Each row comes from the steps of one walk. Every step used is in the known rows, and no mark comes twice. Write the walk behind each row, first mark first.
Known rows:
sofib sarane tuni: [-12   7  13   1   9  -6   6  -3  -9  -5  14  -6  25   1  -1  16  21  -1
  -9 -10 -17 -12   3   3  -6  19  33  -4  -7  -4  -3 -18   7   5 -16  13
 -28  16  16 -28   3 -16  19  17 -29  -7   1 -14  14  26  18   4]
gofakik tuni sofib kifut pavi zegof: [  2  -3 -15 -23 -27  -3 -10  -3  16  -3  30  11 -23  -9 -10 -35  -8  18
 -18 -12  21  17   4   5  28  -7 -42   7   9  -6   2  14  -6  -7  22  15
  24  -6  -1  25 -13  31 -25  -3  15   5   1   0  -6  -7  21  39]
tuni sofib kifut: [  8  15  -3 -20  -9 -16   0  -1  14  -5  23  -5 -10  -3  17  -1  -2   4
 -17 -12   4  10  11   1   6   2 -19  -1   6   3   8  33   6   0  11   5
   8  -7   0  -4   6  11 -14   1  -6  -3 -10  -4  -4  -9   7  29]
zegof sarane sofib tuni gofakik: [  8 -18  15 -29   6   6   1  -5 -26  21   7   4  -1   8  -8   8  17   3
 -24  -7 -37  -8  20 -10 -18  -9  16 -21 -10  -5   6  -3  -5 -17  -4  42
   2  16   8   1  -6 -14  10   7 -26 -17  -3 -22  27  29   7   8]
kifut pavi zegof sarane sofib: [ 35 -11  21  -1  -5  32  -1  -9   5  24   8  14 -15  12 -21  -5  18  26
 -11  -5  -1  10   2   3  11 -20  -2 -16  20 -21   6  -9 -14 -21   6  42
  18 -11  14  26 -22  18   5  -3  -8 -11  -9   2  30   9   8   7]
zegof sarane sofib tuni: [ 17  -7  29 -18   5  20  -3 -11 -17  16   5   3  10   1  -1   6  20   2
 -12  -6 -28  -3  -1  -4 -11 -15  30 -21   7  -8   6  -4  -1  -4 -10  49
  -1   4  13   7  -5  -8  10   7 -21 -16  -5 -10  16  16  19   7]
kifut pavi zegof sarane: [ 23 -17  15   2  -5  32  -5  -4  -4  19   7   7 -16  12 -19  -4  10  23
 -13   5  -1  -4  -8  -2  13 -16  -7  -3   7 -21   6 -16 -18 -10   7  19
  18  -7   8  31 -18  12   3  -4   2   1   1   6  23   2   3  -6]
pavi kifut sofib: [  4  -4 -11  10  -2 -12  25   6   5  -4   6   2   4   2   1   2   4  -6
  21  19  31 -12  -1 -10   6  -7  13  16 -15  -9 -11 -18  -4  10   4  -8
   4 -20   4 -14 -17 -12   2  -4  30  -6  26   2  -7   6   2  -6]
faku kifut: [ -6   4   6  -1  -7   0  19  -8  -5  -4  -2  -2   1  -3  -7  -3  14 -13
  14  -6   8  -5  10 -12   1   1   5   6  -2   3 -12  -9 -12   3   9 -13
  12  -7  -3  -4 -18  -1   9  -3  13   1  22 -12   2  -6   0  -8]
zegof sarane sofib kifut faku: [ 41  -7  18 -16  -1  32  -9  -7  -6  20  11   1 -11   1   1  -4   4  19
 -21  -3   9  23   3  -6  -2 -34   3 -17  16   8  24  25  -6 -13  12  45
  19 -12  15  30  -3  17  -8 -14 -18 -30   0  -1   0  12  20  18]
tuni sofib kifut pavi zegof: [ 13   1   0 -23 -16  -3  -4  -7  21  -9  31   0 -30   2   1 -12   1  29
 -24   1  17  14  11   3  25  -9 -39  -1   7 -13   9  20   1  -9  17  17
  20 -11   5  16 -11  33 -12  -4  11   3  -7   4  11  -6  21  34]
tuni sofib sarane: [-15  12   2 -12 -10 -15  13  -7  13 -16  22  -4  12 -10   6 -10  10  -7
  -6 -20  -6  -3   6  -7   0  21   9  -6   4  -5  -7   8   1  -1  -7  11
 -23  -1  10 -17   1   5   3  10 -19  -1  -3 -13   7   6  15  19]
pavi zegof sarane tuni: [ 27  -9  32   7  12  15   2   6 -14  31   7   8  -6  14 -10  20  28   9
 -16  -6 -26 -15  -9   8   4  -1  11  -9   6 -22  -9 -21  -5   3  -1  10
  -1   8   9  -1  -4 -20  11  24 -13  11 -14  -6  31  12  -5  -8]
faku gofakik: [-11  -9  -6 -14 -15   2   4   5  -7  -8 -14   1  -2  -1   9  -2   2  -3
  -8  -3   8  -6  -4  -7   2  16  -5 -11 -11   2 -14  -3  -8  -1   4  -3
  -7  -2   3   0  -5  -2   4  -4   0   3  10 -11   7  18  -3   0]
sarane tuni sofib kifut pavi zegof: [ 15   2  15 -20  -2  -4   4  -9  13  -3  37  -2 -16   3  -4   9  18  27
 -31  -1   1  10  15  11  23   2 -21  -1   5 -15   4  13   8  -6   8  15
  16   0   8  -3 -11  21   1  11  -7  -7 -12  -6  26   0  22  35]
zegof sarane tuni gofakik: [ 12 -12  13  -8  16   2  10   8 -36  36  10  -1   6  14 -13  30  22  -6
 -21 -10 -34 -15  18  -3 -16   9  11  -3 -12  -5  -5  -8 -10 -11  -1   5
   2  25   8 -11   2 -27  10  17 -30 -10  -4 -23  34  21 -21 -12]
zegof sarane tuni: [ 20  -1  28   3  16  16   7   2 -25  29   7  -2  16   9  -7  25  27  -7
 -12 -12 -28  -9  -1   3  -8   4  25  -7   6  -9  -1  -9  -5   0  -7  10
  -2  10  11  -7   4 -22  12  15 -27  -9  -8 -13  22   8  -5 -13]
pavi zegof sarane tuni gofakik faku: [ 17 -36   4   2 -10   6   9  10 -29  41   1  24 -13  18 -31  16  28   3
 -26 -10 -29 -20  13   1 -10  -2  -6   0   4 -12 -13 -31  -6  13  13   3
  13  27   5   4 -15 -31  13  25 -13  17   1 -14  36  29 -25 -10]
sofib sarane tuni gofakik: [-20  -4  -4  -9   8 -18  10   3 -19   2  15  -5  13   8  -8  21  16   1
 -20  -7 -22 -14  23  -4 -13  27  21  -4 -22  -1  -4 -16   4  -8 -10   9
 -25  27  13 -33   1 -24  15  21 -33 -10   4 -21  27  42   3   5]
kifut sofib sarane zegof: [  4  22 -18  17  -2 -17   8  20  -5  -9  19  -3  -1  15  16   3   4   9
  -9 -11  16 -13 -18 -16 -15  -1  23   5  -8  12  15 -16  -5  28  -2  13
 -36 -10   7  -6   8 -19  22   4  -1  -1  15   1 -22  18   8   3]
zegof sarane: [ 19  -3  13   4   3  18  -1   3 -14  24   0   3   4   8   0   6   9  -3
  -4  -8 -14  -7  -6  -7  -8  -6  10  -7   9  -6   3  -1 -12  -1   4   9
   3  -2   5  12   1 -11   1  -2 -12  -3  -3   0   7   0 -11 -12]
gofakik faku: [ -4 -16 -13   7 -21   2   3  -2  -3   4  -4  17   0  -2 -13 -10   4  -7
  -1  -3   5   1  -1  -2  -7  -7  -1   6  13   8  -3  -9   4  19   9  -4
   9   9  -1  11 -10  -7   4   2   2   9  13   1  -9   5  -8  -3]
gofakik faku tuni sofib sarane zegof: [ -1   4 -23   8 -42 -13  14  13  -1 -13  24  17   0  -8 -10 -25  15 -13
 -27 -38  12  14  -5 -10 -21  15  -2   2  13  34  -2   7  -9  15   7  -4
 -17  -3   6  11   2  -3   8  -4 -15   5  12  -9 -12   9  -5  12]
tuni gofakik faku pavi kifut sofib: [ -7 -44 -38  11 -29 -17  38  -2 -17  -6   6  30 -12  13 -33 -20  16 -20
  10  20  43 -12  29 -28 -10 -12   6  22 -13  12 -11 -44  -9  19  17 -20
  31  -7   5  -2 -39 -18  11 -12  43   2  64  -7  -9  38 -21 -14]
tuni sofib kifut pavi zegof sarane: [ 29  -2  14 -14 -13  15  -4  -2   8  17  28   2 -28   9  -3  -6   7  26
 -30  -8   3   6   2  -1  19 -16 -28  -5  13 -18  13  21 -13  -9  20  25
  23 -14   9  29 -12  23 -11  -4  -4  -3 -11   3  19  -6  10  24]
sarane sofib kifut faku pavi zegof: [ 32 -26  10 -10 -16  22 -10 -18  11 -12  16  20 -42   6 -14 -30   3  32
 -18  12  36  26  13  -6  16 -32  -8 -21  11  16  17  -8  -1  -5  13  33
  28 -15   8  25 -17  35  -5 -20  22  -8  19   7  -2  31  28  29]
zegof sarane sofib tuni gofakik faku: [  5 -34   0 -20 -15   9   3  -9 -30  26   0  19   0   4 -21  -5  21  -3
 -23 -12 -30  -5  19  -9 -26 -15  14 -14   7   3   3 -12   0   2   2  39
  11  23  11  16 -15 -20  13  12 -22  -7  11 -21  18  35  -1   5]
kifut sofib tuni gofakik faku: [-23 -36 -26  -9 -20 -25   8   7 -19   1   6  12  -8   3  -5  -6   5   3
 -17  17  -1 -26  14 -16 -15 -15  -2  13 -22   6  -3 -24  13  35   2   7
   4  16   3  -3  -9 -25  11   8  13  11  35   1  -9  34   3   9]
tuni gofakik faku pavi: [-13 -44 -26   2 -27  -5   9  -8 -22  -3   3  30 -17  10 -34 -20  10  -8
 -11  -1  10  -1  28 -17 -16  -2  -9   5   2  19   0 -29  -6   7  10 -11
  26  15  -2  12 -20  -7   8  -8  12   5  37  -9  -1  32 -22  -9]
kifut faku: [  6 -17   3  -7  -7  18   1 -10  -2  -8  -2  -5  -7 -10  -6 -13  -2   5
   0  14  14  13  -1 -10   3 -12  -2   4  -2   8   0   1  -3  -3   0   7
   7  -3   3  15  -9  18   2 -12   6  -6  13   1  -1   3  17   3]

Which walk is each row?
[  9   9   9 -24   0  -3   8 -14   2  -6  35 -11   1  -1   0  14  17  12
 -25  -3   2  20  20   8   9   4 -12   6   5  -3  12  26  10 -10   2  16
  15   3  10  -8  -5  19   2   2 -22 -24  -7 -15  16  -4  19  31] => sarane tuni sofib kifut pavi
[-13 -46 -12 -21 -25  -2   5 -24 -25  -8   7  30 -11   5 -32 -23  23  -3
 -17   0  -7   6  36 -15 -20 -11  13 -13   2  22   4 -28   5   5  -2  26
  21  20   6   4 -25  -4  17  -1   2  -7  36 -20   6  49  10  10] => sarane sofib tuni gofakik faku pavi
[ -2  -4  18 -23   5   2  -3 -15   0  -5   6   0   5  -4   0  -3  12   9
  -7   0 -15   4   6   2  -4  -9  22 -19   2  -1   5  -1  11  -5 -14  37
  -4   5   7  -5  -7   3  10   6 -10 -12  -2 -10   7  16  31  19] => sarane sofib tuni
[  1 -19  -8 -29 -22  19  -9   2  -6 -15  -6  -4 -20  -6  14  -9 -10  17
 -24  14  30   9  -2 -13   6  -9 -17 -10 -15  19   7  11  -3   0  14   9
   8  -8   6  20  -7  19  -8 -23   5  -9  21  -6  -7  23  19  18] => sofib kifut faku gofakik
[ -4 -45 -19  -5 -13  -2  34 -17 -32  -2   4  24   1  10 -44  -2  35 -27
   2   6  10  -2  38 -14 -16   8  22  11  -7  14 -15 -45  -6   1   5 -17
  31  23   8 -13 -39 -22  24   3  12 -10  49 -33  23  42 -15 -19] => sarane tuni gofakik faku pavi kifut
[ 15 -31   7  12 -32  35  19 -16 -15  19   1  23 -13   7 -39 -16  28   2
   1  -7  14  -6   0 -16   6 -20  -6   9  19 -11 -11 -34 -26  11  22   3
  41  -7   7  36 -45   6  16  -7  18  14  36  -2  19   3  -3 -17] => gofakik faku kifut pavi zegof sarane
[  4  -9   8   1 -17  14  15 -15   3  -7   3   3 -20   4 -25 -14  14  10
   7   6  20   1   7 -10  18  -7 -12   6  -1 -13 -12 -23 -18  -6  12  -1
  25 -10   0  13 -38  20  12  -8  28   8  26  -2  21  -4  11  -1] => faku kifut pavi zegof
[-21 -57 -26 -19 -24   2  20 -27 -29 -16   0  24  -9   6 -34 -20  20 -19
   4  21   7  -6  28 -28 -20  -7  19  11 -18  15  -8 -47  -2   8   2  -3
  31  19   7   4 -43 -13  21  -6  29   0  59 -26   8  44   7 -13] => sofib tuni gofakik faku pavi kifut
[ 17   6  31  -8   7   3  19  -5 -14  22  23  -6  15  -3  -3  17  36 -17
 -13 -26 -34  -4   7   0  -5  16  15  -7  12 -12 -11  11  -5  -4  -3   4
  -2   6  11 -15   1 -13   8  20 -34  -8 -15 -21  28  -7  -8   0] => zegof sarane tuni sofib
[ 10  17  14 -22   7 -17   8  -4   4  -2  31 -10   3  -2  13  18  16   3
 -23 -15 -13   7  15   8   2  10  -5  -5   4   1   3  28  14   2   3   6
   3   5   6 -19   7  -1  -1  12 -23 -11 -14 -14  10  -4   8  28] => sarane tuni sofib kifut
[ -5 -32 -11  13 -27   9   5 -15 -12  -8   0  27  -5   2 -25 -25  14 -12
   1  -1  17   5  10 -11  -7  -8   4   3  19  17   2 -27  -1  20   7  -6
  22   1   2  16 -19   0   8  -8  15  10  35   1 -13  16  -8  -9] => gofakik faku pavi
[ 25   4  23 -18   4  13   7 -10 -11  19  37  -9   7   6  -2  19  24  10
 -30 -14 -13  13  16   2   4  -2  -1   0  13  -8  16  27  -3 -10   5  24
  18   2  15   5  -4  11   2   1 -35 -28  -8 -15  22  -5  12  18] => zegof sarane tuni sofib kifut pavi
[-17 -29 -18 -28 -32  18  -4   0 -18  -9 -13   6  -4 -24  -8 -37  -7  -7
  -3  -3  26   9 -10 -14  10   5 -11   0 -13  19 -18 -10 -16  -4  13  -3
   5  -3  -3  24 -14  12 -11 -16  12   3  31 -14 -12  21  17   6] => kifut faku gofakik tuni
[-20 -21 -24   9 -14 -34  22  14 -19   7  16  14  14   8 -14   9  18   1
 -19  -1   1 -28  20 -10 -15  10  19  12 -15   3  -9 -32  11  30  -4   5
 -19  24  14 -32  -4 -37  21  20 -18   3  28  -9   2  49  -5   6] => kifut sofib sarane tuni gofakik faku
[-17 -32 -25  -8 -34   5  27 -16 -20  -1   0  11  -8   2 -38 -15  15 -10
   1  -2  19   5  33 -21  -9  -6 -17  21  -5   8  -9 -20 -17  -2  19 -10
  40  12   2  13 -43   5  18 -12  12  -4  45 -20  14  12 -11  -7] => tuni gofakik faku kifut pavi
[  8 -15   0  -1  -8  15  -2  -9   9  -2   6   7 -20   6 -18  -9   4  28
  -8  12  14   4   1   2  19 -11 -18   4  -1 -15   2 -12  -6  -7   3   9
  13  -4   3  16 -16  20   2  -5  15   5   2   7  17   3  14   6] => kifut pavi zegof
[ 18 -27  15  -8   5  17   7  -1 -24  34  15   6 -13  20 -31  20  25  22
 -27   2 -21 -11  16   1   3  -2  -9   0 -11 -23  -3 -23 -17 -18   5  14
  15  20  12   7 -16  -7  14  11 -16  -5  -2 -15  49  24  -7  -6] => kifut pavi zegof sarane tuni gofakik
[-18 -61 -12 -16 -30  -4  -1 -14 -22  -9   4  31 -31  13 -34 -24  15   7
 -21  15  -3 -16  21 -16  -7 -12  -7  -3 -11  10  -6 -49   2  19   4   6
  22  23   0  14 -27 -10  16   5  27  28  38  -9  14  47   5   2] => sofib tuni gofakik faku pavi zegof
[-22 -51 -24  -1 -28 -18  11  -6 -27 -10  13  23 -15   9 -21 -21  13  -2
 -17  21  13 -22  23 -25 -13 -17   8   9 -17  16   0 -42   8  33   1   6
  15  11   2   0 -19 -20  18  -5  28  14  56  -3 -12  46   0   1] => kifut sofib tuni gofakik faku pavi
[ 21  12   2 -12   1  -3  -9   2  10   1  12   3  -5   2   9   4  -2  17
 -16  -9   9  20  10   8   1 -16  -3 -16  13   8  18  22   8  -8   9  31
   7  -4   7   3   4   7 -12  -3 -10 -21 -11   3  -7  10  11  27] => sarane sofib kifut
[-15 -10 -12   7 -42 -17  13   1  12 -11  21  21  11 -19 -12 -32  12 -14
 -17 -24  16   3   9  -6  -2  12  -2   1  10  16 -14   5  -3  11   3  -6
 -11  -3   6   2  -2   1  -9  -6 -15   7  16   1  -3  17  -2  21] => gofakik faku tuni sofib sarane
[-17 -22  -6   5 -27 -11  23  -8 -14 -14   4   8   3  -4  -6 -13  19 -14
   7  13  17 -25   1 -24  -4 -17  18  14  -5   6 -11 -33   9  46   6  -2
  12  -4   3  -3 -27 -19  22   2  28  16  55   0 -18  13  15   0] => gofakik faku kifut sofib tuni
[-10  -9   2  -4   3 -15   2   4  -6  -7  11  -7   1  -1  14  -2   4   7
  -7  21   2 -22  -6  -9   2 -13  13   5 -20  -5   0 -14  15  26 -10  12
 -10  -6   5  -9   3 -13   9   3  15   5  20   8 -13  13  23  12] => kifut sofib tuni
[-12  26 -21 -14 -18 -15   8   7  -6 -13  27   2   6  -8  -3 -26   6 -18
  -7 -49  -3  10 -11  -9 -13  24   6   2   7  20   1   6 -14   3   5  11
 -24   1   0   3   1  -4   5  13 -14   2   3 -25 -18   2  12  14] => gofakik tuni sofib sarane zegof
[ 26  -4   4 -11  -8  11 -12  -7  19   0  17  10 -27  11  -8  -5  -1  43
 -24   4  20  20   8  11  21 -26 -21 -14  11  -8  19  10   3 -15  11  40
  22 -11   9  21 -15  29 -10  -7   2 -13  -8  11  11  13  24  35] => sarane sofib kifut pavi zegof
[ 22 -27  37  -7  -2  25  -7 -22 -14   9  12  23 -18  14 -22 -17  31  16
 -16   0 -16  -7   3  -9   0 -18  26 -33   9  -8   5 -34  -8   0  -7  44
   7  -6  14  16 -19  -1  14   3   6   2  13  -3  21  31  21   5] => faku pavi zegof sarane sofib tuni
[  2  10  18 -13   3 -15  21  -8   1   1  23  -6  12  -6  -2  11  27 -10
 -10 -14 -19   2  17   7   1  22   6  -2   6  -8 -14  13   8  -3  -6  -3
  -3   7   4 -24   2  -1  10  19 -21  -5 -12 -21  21  -6   4  15] => sarane tuni sofib
[-19 -21  -6 -27   0 -10  -1  -4 -19  -4   6  -6  -8   3  -3   6   3   2
 -17  12 -23 -14  21 -10 -12   1   0   0 -28   3   2  -7   4  -3  -8  11
   0  22   1  -8  -4 -10   8   8  -4   0  10 -18  15  23  12   7] => sofib tuni gofakik
[  5 -11 -15  -1 -39 -15   3  11  11  -3  24  18 -10 -12  -2 -19   0  -4
 -30 -16  23  17  11   4   2  -9 -32   4  13  25   1  29   5  12  20  -9
  20  -6  -2  15   4  11 -26 -14   1   2   7   8 -16  -1 -11  32] => gofakik faku tuni sofib kifut
[  0  24 -11  18  -9 -17  28  16  -9 -16  17  -6   0  13   7  -1  13  -5
   7 -18  23 -17 -10 -27 -12   3  26   8 -13  16   4 -23 -16  26   5   1
 -21 -17   7 -11 -11 -21  30   1  12   1  39 -11 -18  13   6  -7] => faku kifut sofib sarane zegof
[ 14 -13   0 -34 -20  19  -5  -4   0 -12  -6   0 -18 -10   9 -11  -4  19
 -23   5  30  25   3  -5   5 -12 -10 -23  -2  16   8  18  -1 -13  12  33
   7 -11  10  18 -11  24  -8 -20  -6 -23  12  -8   0  32  25  29] => sarane sofib kifut faku gofakik
[-11 -45 -15   5 -25  -4  23 -20 -13 -23   9  23   0   2 -21 -27  23 -14
  13  29  32 -16   6 -25  -5 -20  33  15  -8  12  -4 -52   7  37   0   0
  22 -10   9  -1 -39 -16  22  -8  47   4  68  -3 -19  32  18  -7] => gofakik faku pavi kifut sofib tuni
[  7 -46   2   5 -13  11  16  -7 -48  27   9  26  -1  19 -41   4  36 -16
 -22 -14 -17  -9  27 -14 -23   0  17   1   6  13   1 -33 -10   7   6  -1
  25  26  10   6 -17 -29  21   5 -15  -2  31 -23  22  39 -28 -23] => zegof sarane tuni gofakik faku pavi
[-16 -24 -19 -42 -39   9  25 -12  -7 -22  -2   3   0 -34 -14 -44   8 -30
  15  -7  34  15   0 -22  11  20  -8   9 -12   9 -40  -3 -22 -16  17 -11
  14 -13   1  10 -39  20 -10 -13  21  -6  36 -36   2   9  21   9] => pavi kifut faku gofakik tuni sofib
[ 25 -11  19   6   0  18  -6   9  -3  23   2  12 -17  13  -8   1  10  10
 -10  -6 -12 -16 -12  -3   8  -9  -3 -11   6 -17  -5 -14 -12   1   8  10
   5  -6   3  18  -6  -6  -2   8   2  16  -9   7  19   3  -9  -8] => pavi zegof sarane
[-27 -18 -31  12 -33 -30  32   9 -13  -5  10  15   2   5 -13 -13  13 -14
   0  -6  24 -26  23 -33 -11   1  10  18 -17   8 -16 -32  -6  29  14  -8
  -1   5   8 -16 -26 -28  19   4  12   9  55  -9  -6  35  -9   0] => tuni gofakik faku kifut sofib sarane
[-10 -31 -26  26 -33  -7  27 -11  -3 -23  11  29  10   6 -22 -29  19 -15
  17  11  46 -15   8 -28  -4  -7  38  15  -1  10  -7 -53  -3  34   1  -1
   3 -13  19  -5 -33 -15  17  -8  32   0  66   1 -21  42   9 -10] => gofakik faku pavi kifut sofib sarane
